Every row comes from one small tree of marks. The marks that hang from a mark follow it in brackets, in the order of their numbers. Every link used is in the known rows. Which tree was each row made from?
Known rows
z_779{z_642}: [ 0.32 -1.09 -3.80 -2.56  1.84  2.29 -1.26  0.24 -0.52  0.56  2.60 -0.21
  5.50 -1.99  0.39 -8.01  0.53  1.89  1.69  0.72  0.90  0.03 -0.15  0.35
  4.08  2.70 -1.28 -0.56 -1.14 -0.45]
z_645{z_64{z_413 z_719} z_666{z_32{z_322{z_573}}}}: [ 0.64 -0.88 -1.03 -0.64  1.20  3.43 -0.36 -0.09 -0.89  3.59  0.86 -0.07
 -3.97  3.27 -0.33  0.75 -0.52 -2.50 -0.44  2.70 -0.56  2.88 -0.52  0.79
  0.10 -1.41  0.05 -1.43  0.15  0.70]
z_666{z_32{z_322}}: [-0.33  0.79 -0.86 -0.52  0.94  3.39 -0.74  2.44 -3.37  1.55  2.89  1.84
 -1.28 -0.09  0.04 -1.41  0.04 -1.90  1.01  0.94  0.03  1.54  0.49  0.35
  2.21  2.60 -1.32 -0.99 -2.33 -1.12]
z_642{z_666{z_32{z_322}} z_779}: [-2.07 -0.62 -2.20 -1.73  2.08  1.09 -0.91  3.27 -2.40  1.73  1.49  1.28
  3.70 -1.83 -4.90 -4.91 -0.05 -1.64  0.27  1.30  0.48  0.19 -1.52  0.04
  3.15  4.69 -1.28 -0.05 -4.20 -1.65]
z_32{z_322{z_573}}: [ 1.39  1.19 -1.56 -0.95  2.35  3.25 -1.65  0.93 -3.65  0.66  1.86  0.29
 -3.37 -1.17  1.99 -2.78  0.26 -1.06 -1.99  1.41 -0.05  1.66  0.22  0.20
  3.03  4.30 -1.03 -0.58  0.09  0.07]
z_642{z_666{z_32{z_322{z_573}}} z_779}: [-1.97 -0.52 -2.03 -2.36  2.28  1.15 -0.98  2.93 -2.77  1.72  1.51  1.17
  3.32 -2.17 -3.80 -4.60 -0.54 -2.24 -1.15  1.86  0.47  0.46 -1.76 -0.06
  3.67  5.20 -1.10  0.00 -2.93 -0.93]
z_645{z_64{z_719}}: [ 1.79  1.76 -2.75 -0.13  2.85  4.03 -1.65 -0.51  1.67  2.12  2.05 -0.52
  0.00 -0.21  0.92 -0.13  2.36  0.96 -0.60  1.45 -0.01 -0.05  0.23  0.45
  0.27 -0.61 -0.31 -1.43  0.36  0.24]
z_645{z_64{z_413{z_322{z_573} z_666{z_32}} z_719}}: [ 2.00  0.75 -0.28 -1.91  1.93  3.24 -1.07 -1.50 -0.16  2.74  0.73 -0.75
 -2.63  2.17  1.07  2.18  0.32 -1.44 -0.59  1.17 -0.07 -0.32 -1.37  0.01
 -0.08 -2.25  0.49 -1.35 -0.73  1.64]
z_413{z_322}: [ 2.06  2.13 -0.33 -2.37  1.78  3.24 -1.53 -0.68 -2.30  0.54  1.60 -0.07
 -0.60 -1.46  1.60 -5.04  0.60  0.14 -0.22  0.19  0.64 -1.45 -0.18 -0.23
  1.95  2.05 -0.75 -0.38 -1.30 -2.49]
z_64{z_413}: [ 2.62 -1.56 -1.66 -0.24  1.33  2.50 -0.10 -0.67 -0.75  0.77  0.66 -0.69
 -0.72  0.34  0.41 -5.20  0.31  1.89  2.60  0.99 -0.36 -0.50  0.48  0.21
  2.01 -0.43 -1.15 -0.84 -5.14 -2.92]
z_32{z_322}: [ 1.23  1.00 -1.87  0.03  2.07  3.09 -1.54  1.47 -3.10  0.67  1.82  0.43
 -2.85 -0.64  0.30 -3.45  0.94 -0.11  0.32  0.65 -0.08  1.22  0.53  0.33
  2.23  3.46 -1.25 -0.63 -2.00 -1.06]
z_642{z_666{z_32{z_322}}}: [-1.45 -0.52 -0.85  0.19  1.71  2.03 -0.11  3.17 -2.76  2.05  2.49  1.51
  0.22 -1.26 -2.76 -0.40  0.16 -2.21  0.72  1.35 -0.22  1.53 -0.37  0.13
  2.94  3.80 -1.47 -0.53 -3.42 -2.72]
z_32{z_322 z_666}: [ 0.60 -1.33 -1.58  1.84  1.55  3.51 -0.27  1.36 -3.36  1.10  2.33  0.87
 -1.25  0.42 -2.53 -1.97  0.96 -0.01  0.81 -0.59 -0.36  2.92 -0.44  0.16
  1.10  2.43 -0.87 -0.19 -0.06 -0.82]
z_413{z_322 z_666{z_32}}: [-0.59 -0.59  0.48 -2.77  0.27  1.87 -0.06 -0.14 -2.02  2.41  2.59  1.40
  1.22 -0.46  0.10 -1.36 -0.62 -2.45  0.82 -0.49  0.11  0.46 -1.10  0.00
  1.37  0.68 -0.27 -0.53 -1.24 -0.45]
z_32{z_322{z_573} z_666}: [ 0.69 -1.17 -1.19  0.92  1.93  3.58 -0.38  0.75 -3.93  1.06  2.40  0.79
 -1.45 -0.02 -0.88 -1.28  0.27 -1.00 -1.53  0.21 -0.29  3.36 -0.77  0.06
  1.92  3.20 -0.64 -0.17  1.99  0.29]
z_719{z_322{z_573}}: [ 1.62  1.66  0.07 -3.42  1.87  3.42 -1.18 -1.32 -3.02  0.00  1.17  0.11
  0.18 -2.62  4.03 -3.66  0.28  0.30 -2.19  0.64  0.24 -2.81  0.15  0.17
  3.09  2.54 -0.49  0.08  1.74 -1.09]
z_413{z_322{z_573}}: [ 2.20  2.18 -0.02 -3.33  2.11  3.37 -1.65 -1.16 -2.90  0.49  1.69 -0.15
 -0.95 -2.00  3.36 -4.38 -0.06 -0.81 -2.49  0.93  0.68 -1.06 -0.56 -0.35
  2.72  2.84 -0.55 -0.37  0.54 -1.38]
z_64{z_413 z_645{z_666{z_32}} z_719{z_322{z_573}}}: [ 1.35  0.31  1.47 -2.25  0.28  2.97 -0.81 -1.89 -2.95  1.19 -3.60 -1.59
 -1.44  3.60  3.42  0.17  0.77  0.10 -0.77 -0.30 -0.86 -2.17 -0.60  0.80
  1.10 -1.60  0.08 -0.32  0.37 -1.27]
z_322{z_573}: [ 1.36 -0.38 -1.79 -1.82  1.99  2.95 -0.59 -0.60 -1.08  0.99  2.55  0.17
  1.31 -2.64  3.08 -3.95  0.16 -0.03 -2.01  1.80  0.01  0.72  0.23  0.20
  3.21  2.49 -0.94 -0.75  0.75 -0.81]
z_64{z_413{z_666{z_32}} z_645}: [ 0.04 -3.64 -0.19  0.56 -0.48  0.81  0.93 -0.87 -1.22  1.82 -1.42 -0.29
  0.91  3.04 -0.69 -1.57  0.43  0.02  4.04 -1.13 -1.12  0.77  0.03  0.33
  0.91 -2.01 -0.88 -1.19 -5.86 -1.57]

Write each row's tree
[-1.37 -2.52 -0.92  0.18 -0.45  1.79  0.75 -0.26 -0.98  2.26  0.20  0.57
  2.80  0.95 -0.27 -3.99  0.73 -0.55  1.74 -0.21 -0.61  2.02  0.79  0.75
  1.28  0.31 -1.22 -0.98 -1.29 -2.98]
z_64{z_645{z_666{z_32}}}
[ 3.59  2.51 -1.04 -1.04  2.76  4.03 -2.01 -1.57  0.05  1.58  0.08 -1.60
 -3.50  1.87  1.00 -0.51  1.49  0.84  0.13  1.13  0.18 -1.70 -0.56 -0.06
 -0.14 -1.88  0.06 -1.24 -2.18 -0.41]
z_645{z_64{z_413{z_322} z_719}}
[-0.51 -0.28 -0.90 -0.22  0.37  2.75 -0.54 -0.11 -0.29  2.27 -0.69 -0.39
  2.34  1.95  1.53 -0.48  2.13  0.31 -0.24 -0.33 -0.79  1.04  0.02  1.10
  0.74 -0.55 -0.55 -0.90  0.96 -1.55]
z_64{z_645{z_666{z_32}} z_719}
[ 2.25  0.24  0.51 -1.24  0.67  2.64 -1.05 -2.30 -1.86  0.66 -4.20 -2.40
 -1.50  3.51  2.47 -1.99  1.93  2.23  0.67 -1.03 -0.96 -2.76 -0.32  0.88
  0.54 -1.92 -0.02 -0.14 -1.06 -2.38]
z_64{z_413 z_645{z_666} z_719{z_322}}
[ 3.80  2.42 -0.08 -2.28  2.07  3.87 -1.87 -1.20 -1.73 -0.03 -1.32 -1.74
 -2.15  1.15  3.18 -1.23  1.59  2.69  0.16  0.15 -0.34 -4.26 -0.44  0.49
  1.46 -1.00 -0.10 -0.10 -1.70 -1.46]
z_64{z_413 z_719{z_322}}
[-1.80 -1.23 -2.67 -1.88  1.86  1.62 -1.02  2.78 -2.44  1.40  2.62  0.74
  4.30 -1.41 -2.61 -4.46 -0.21 -0.78  1.55  1.07  0.76  1.09 -1.01  0.16
  4.51  4.50 -1.46 -0.38 -2.63 -0.83]
z_779{z_642{z_666{z_32{z_322}}}}
[ 1.71  0.78  1.55 -2.11  0.71  2.31 -1.29 -1.68 -2.57  1.48 -2.86 -1.69
 -1.78  4.00  3.09  2.32  0.90 -0.96 -0.63 -1.19 -0.68 -1.30 -1.74  0.17
  0.64 -1.69  0.29 -0.75 -1.62  0.53]
z_64{z_413{z_322{z_573} z_666{z_32}} z_645 z_719}
[-2.10 -1.60 -2.50 -2.14  1.80  0.90 -0.36  2.36 -0.70  1.98  1.90  1.24
  6.72 -2.61 -4.47 -5.92 -0.03 -0.77  0.60  1.47  0.51 -0.38 -1.44  0.06
  3.19  3.46 -1.26 -0.13 -4.12 -2.41]
z_642{z_666{z_32} z_779}
[-1.73 -1.16 -2.50 -2.52  2.04  1.74 -1.12  2.42 -2.84  1.41  2.72  0.66
  4.19 -1.73 -1.44 -3.97 -0.63 -1.51  0.11  1.56  0.77  1.35 -1.26  0.09
  5.05  5.00 -1.34 -0.37 -1.31 -0.10]
z_779{z_642{z_666{z_32{z_322{z_573}}}}}
[ 3.02  0.85 -2.27  0.02  2.67  3.77 -1.27 -1.09  1.27  1.86  0.56 -1.35
 -1.98  1.57  0.61 -0.46  1.75  1.52  0.87  1.54 -0.29 -0.61  0.00  0.34
  0.08 -2.17 -0.24 -1.51 -2.44 -0.21]
z_645{z_64{z_413 z_719}}
[ 2.87  0.75 -1.09 -0.67  2.10  3.29 -1.02 -1.70 -0.54  1.55  0.80 -0.84
 -3.25  1.03 -0.36 -3.42  0.45  0.20  1.70  1.18  0.33 -0.95  0.07 -0.34
  0.29 -1.21 -0.49 -1.30 -4.07 -1.58]
z_645{z_64{z_413{z_322}}}
[ 0.75 -0.50 -0.02 -3.41  1.39  1.66 -0.52 -1.68 -1.95  1.74  1.90  0.09
  0.28 -1.65  2.26 -2.61 -0.51 -1.82 -1.78  0.16  0.05  0.42 -1.40 -0.16
  2.16  1.89  0.02 -0.22  1.19  0.55]
z_413{z_322{z_573} z_666}
[ 2.97  0.72 -0.86 -1.37  2.30  3.38 -1.04 -2.02 -0.98  1.55  0.82 -0.91
 -3.50  0.72  0.70 -2.90 -0.03 -0.49  0.25  1.67  0.30 -0.65 -0.16 -0.40
  0.76 -0.73 -0.33 -1.32 -2.72 -0.86]
z_645{z_64{z_413{z_322{z_573}}}}
[-0.14 -2.72 -1.33  0.32  0.32  2.60  0.68  0.07 -1.09  3.58  1.52  0.77
 -3.45  2.79 -2.80 -2.31 -1.18 -2.32  2.58  2.25 -0.43  3.33  0.32  0.56
  0.13 -1.19 -0.59 -1.51 -2.98 -1.18]
z_645{z_64{z_413} z_666{z_32{z_322}}}
[ 1.30 -0.92 -1.69 -0.18  1.63  2.89 -0.42 -0.75  1.49  3.11  1.18 -0.44
 -0.71  2.24 -0.41  1.75  1.00 -0.11  1.55  1.17 -0.59  0.55 -0.51  0.46
 -0.33 -3.09  0.10 -1.56 -2.30  1.05]
z_645{z_64{z_413{z_666{z_32}} z_719}}
[ 2.69  0.90  0.83 -1.83  1.41  2.08 -1.72 -2.49 -2.05  0.95 -3.53 -2.59
 -2.10  3.46  3.22  0.82  1.55  0.40 -0.99 -1.29 -0.75 -1.54 -1.65  0.13
  0.70 -1.45  0.34 -0.56 -1.21  0.37]
z_64{z_413{z_322{z_573} z_666} z_645 z_719}
[-0.70 -1.03 -1.95 -0.57  0.95  3.34  0.10 -0.10  1.59  4.11  2.75  0.69
  1.16  0.95 -0.72 -0.12  0.60 -1.54 -0.15  2.17 -0.28  2.47 -0.05  0.96
 -0.11 -1.58 -0.14 -1.49  1.69 -0.22]
z_645{z_64{z_719} z_666{z_32}}
[ 1.42 -0.09 -1.39 -0.57  2.00  3.11 -0.89 -0.34 -0.38  2.93  0.92 -0.46
 -3.52  2.52  0.29  2.99  0.51 -1.43 -0.21  1.59 -0.58  1.38 -0.83  0.36
  0.18 -1.55  0.22 -1.50 -1.04  2.45]
z_645{z_64{z_413{z_666{z_32{z_322{z_573}}}} z_719}}
[ 1.30  0.22  1.30 -1.57 -0.02  2.94 -0.74 -1.53 -2.40  1.24 -3.69 -1.49
 -1.13  3.98  2.12 -0.48  1.32  0.85  1.01 -0.90 -0.90 -2.52 -0.37  0.88
  0.47 -2.20 -0.09 -0.36 -1.36 -2.14]
z_64{z_413 z_645{z_666{z_32}} z_719{z_322}}
[ 3.33  2.43  0.65 -1.02  1.55  3.39 -2.14 -1.83 -2.36 -0.41 -4.17 -2.49
 -2.09  3.03  3.39 -0.46  2.72  2.84  0.66 -1.56 -0.68 -4.52 -0.13  0.47
  0.79 -1.45 -0.22 -0.27 -2.36 -1.86]
z_64{z_413 z_645 z_719{z_322}}
[-0.23  0.83 -0.52 -1.29  1.13  3.51 -0.91  2.05 -3.86  1.57  2.84  1.76
 -1.60 -0.49  1.42 -0.86 -0.52 -2.70 -0.91  1.50  0.10  1.85  0.20  0.25
  2.84  3.24 -1.16 -0.94 -0.84 -0.19]
z_666{z_32{z_322{z_573}}}
[ 2.34 -1.43 -1.68 -0.83  1.56  2.09 -0.48 -0.91  0.72  1.79 -0.07 -1.38
 -0.04  1.62  1.28 -0.46  1.30  1.96  1.22  0.28 -1.01 -0.25 -0.93  0.72
  1.04 -2.01 -0.04 -0.63 -2.35  0.10]
z_64{z_413{z_666} z_719}
[-1.35 -2.05 -0.85 -1.29  0.53  1.66  0.39  1.11 -2.18  2.67  3.10  1.73
  0.46 -0.45  0.10  0.15 -0.69 -2.76  0.13  0.62 -0.57  3.12 -0.50  0.46
  2.17  1.96 -0.56 -0.80 -0.48  1.44]
z_413{z_666{z_32{z_322{z_573}}}}
[ 2.32  0.46 -1.02 -1.19  2.13  3.06 -1.07 -1.93  0.50  2.04 -0.18 -1.26
 -1.89  1.74  0.65  0.96  1.43  1.01  0.78  0.44 -0.50 -1.83 -0.58  0.39
 -0.26 -2.61  0.44 -0.88 -1.17  1.00]
z_645{z_64{z_413{z_666} z_719{z_322}}}
[ 0.58 -1.00 -2.89 -0.33  1.85  3.11 -0.30 -1.11  2.21  3.51  2.02 -0.45
  0.76  0.26 -0.30 -2.05  1.36  0.21 -0.54  2.00 -0.36  2.15  0.01  0.95
  0.02 -1.23 -0.05 -1.22  2.13 -0.33]
z_645{z_64{z_719} z_666}
[ 1.44 -0.55 -0.62 -1.44  1.29  2.55 -0.83  0.34 -1.66  2.05  0.20 -0.48
 -2.23  2.47  1.62  2.28  0.18 -0.70 -0.16  0.79 -0.93  0.73 -1.29  0.65
  1.44 -0.84  0.06 -0.78 -1.46  1.58]
z_64{z_413{z_666{z_32{z_322{z_573}}}} z_719}
[ 1.57  0.74  1.26 -1.28  0.49  2.20 -1.20 -1.26 -2.07  1.48 -2.94 -1.61
 -1.45  4.41  1.63  1.81  1.49 -0.06  1.20 -1.76 -0.72 -1.67 -1.47  0.23
  0.02 -2.37  0.13 -0.80 -3.14 -0.33]
z_64{z_413{z_322 z_666{z_32}} z_645 z_719}
[-0.41  0.18 -0.56 -2.47  1.09  3.79 -0.37 -0.97 -0.11  3.40  1.89  0.52
  0.13  0.54  1.42  0.76  0.10 -2.09 -1.96  2.04 -0.11  0.57 -0.39  0.85
  0.40 -0.94  0.34 -0.95  3.90  0.43]
z_645{z_64{z_719{z_322{z_573}}} z_666{z_32}}
[ 2.14 -0.87 -2.28  0.00  2.13  2.70 -0.60 -1.41  1.85  2.69  0.75 -1.17
 -1.12  1.81 -0.17  0.62  1.51  0.97  1.27  1.05 -0.65  0.40 -0.46  0.43
 -0.29 -2.75  0.12 -1.42 -1.97  0.92]
z_645{z_64{z_413{z_666} z_719}}
[ 2.16  3.22 -1.30 -1.95  3.00  4.36 -2.04 -1.37 -0.15  1.50  1.20 -0.75
 -0.98 -0.65  2.82  0.63  1.88  0.40 -2.47  1.28  0.15 -2.04 -0.10  0.31
  0.79  0.02  0.15 -0.87  2.56  0.94]
z_645{z_64{z_719{z_322{z_573}}}}
[ 1.97 -0.58 -0.95 -1.98  1.71  3.25 -0.55 -2.56  0.18  2.54 -0.35 -1.41
 -2.31  1.65  1.36 -1.66  0.27  0.12 -0.95  2.04 -0.47 -0.38 -0.48  0.75
  0.32 -2.11  0.48 -0.73  1.54 -0.23]
z_645{z_64{z_413 z_719{z_322{z_573}}} z_666}
[-0.47 -0.58  0.83 -3.75  0.54  1.95 -0.14 -0.64 -2.60  2.44  2.67  1.24
  0.80 -1.00  1.82 -0.84 -1.26 -3.46 -1.35  0.29  0.17  0.79 -1.42 -0.13
  2.13  1.49 -0.05 -0.52  0.79  0.63]
z_413{z_322{z_573} z_666{z_32}}
[ 2.35  0.27  0.79 -2.13  0.94  2.75 -1.09 -2.68 -2.36  0.63 -4.19 -2.53
 -1.78  3.13  3.68 -1.41  1.41  1.44 -1.18 -0.47 -0.95 -2.52 -0.58  0.80
  1.14 -1.32  0.14 -0.12  0.57 -1.37]
z_64{z_413 z_645{z_666} z_719{z_322{z_573}}}
[-1.30 -1.81 -1.72  0.11  0.60  2.80  0.44  0.66 -0.74  3.89  3.04  1.53
 -1.62  0.98 -2.53 -1.95 -0.54 -2.94  1.09  2.13 -0.19  3.89  0.45  0.68
  0.36  0.38 -0.67 -1.45 -0.44 -0.69]
z_645{z_64 z_666{z_32{z_322}}}
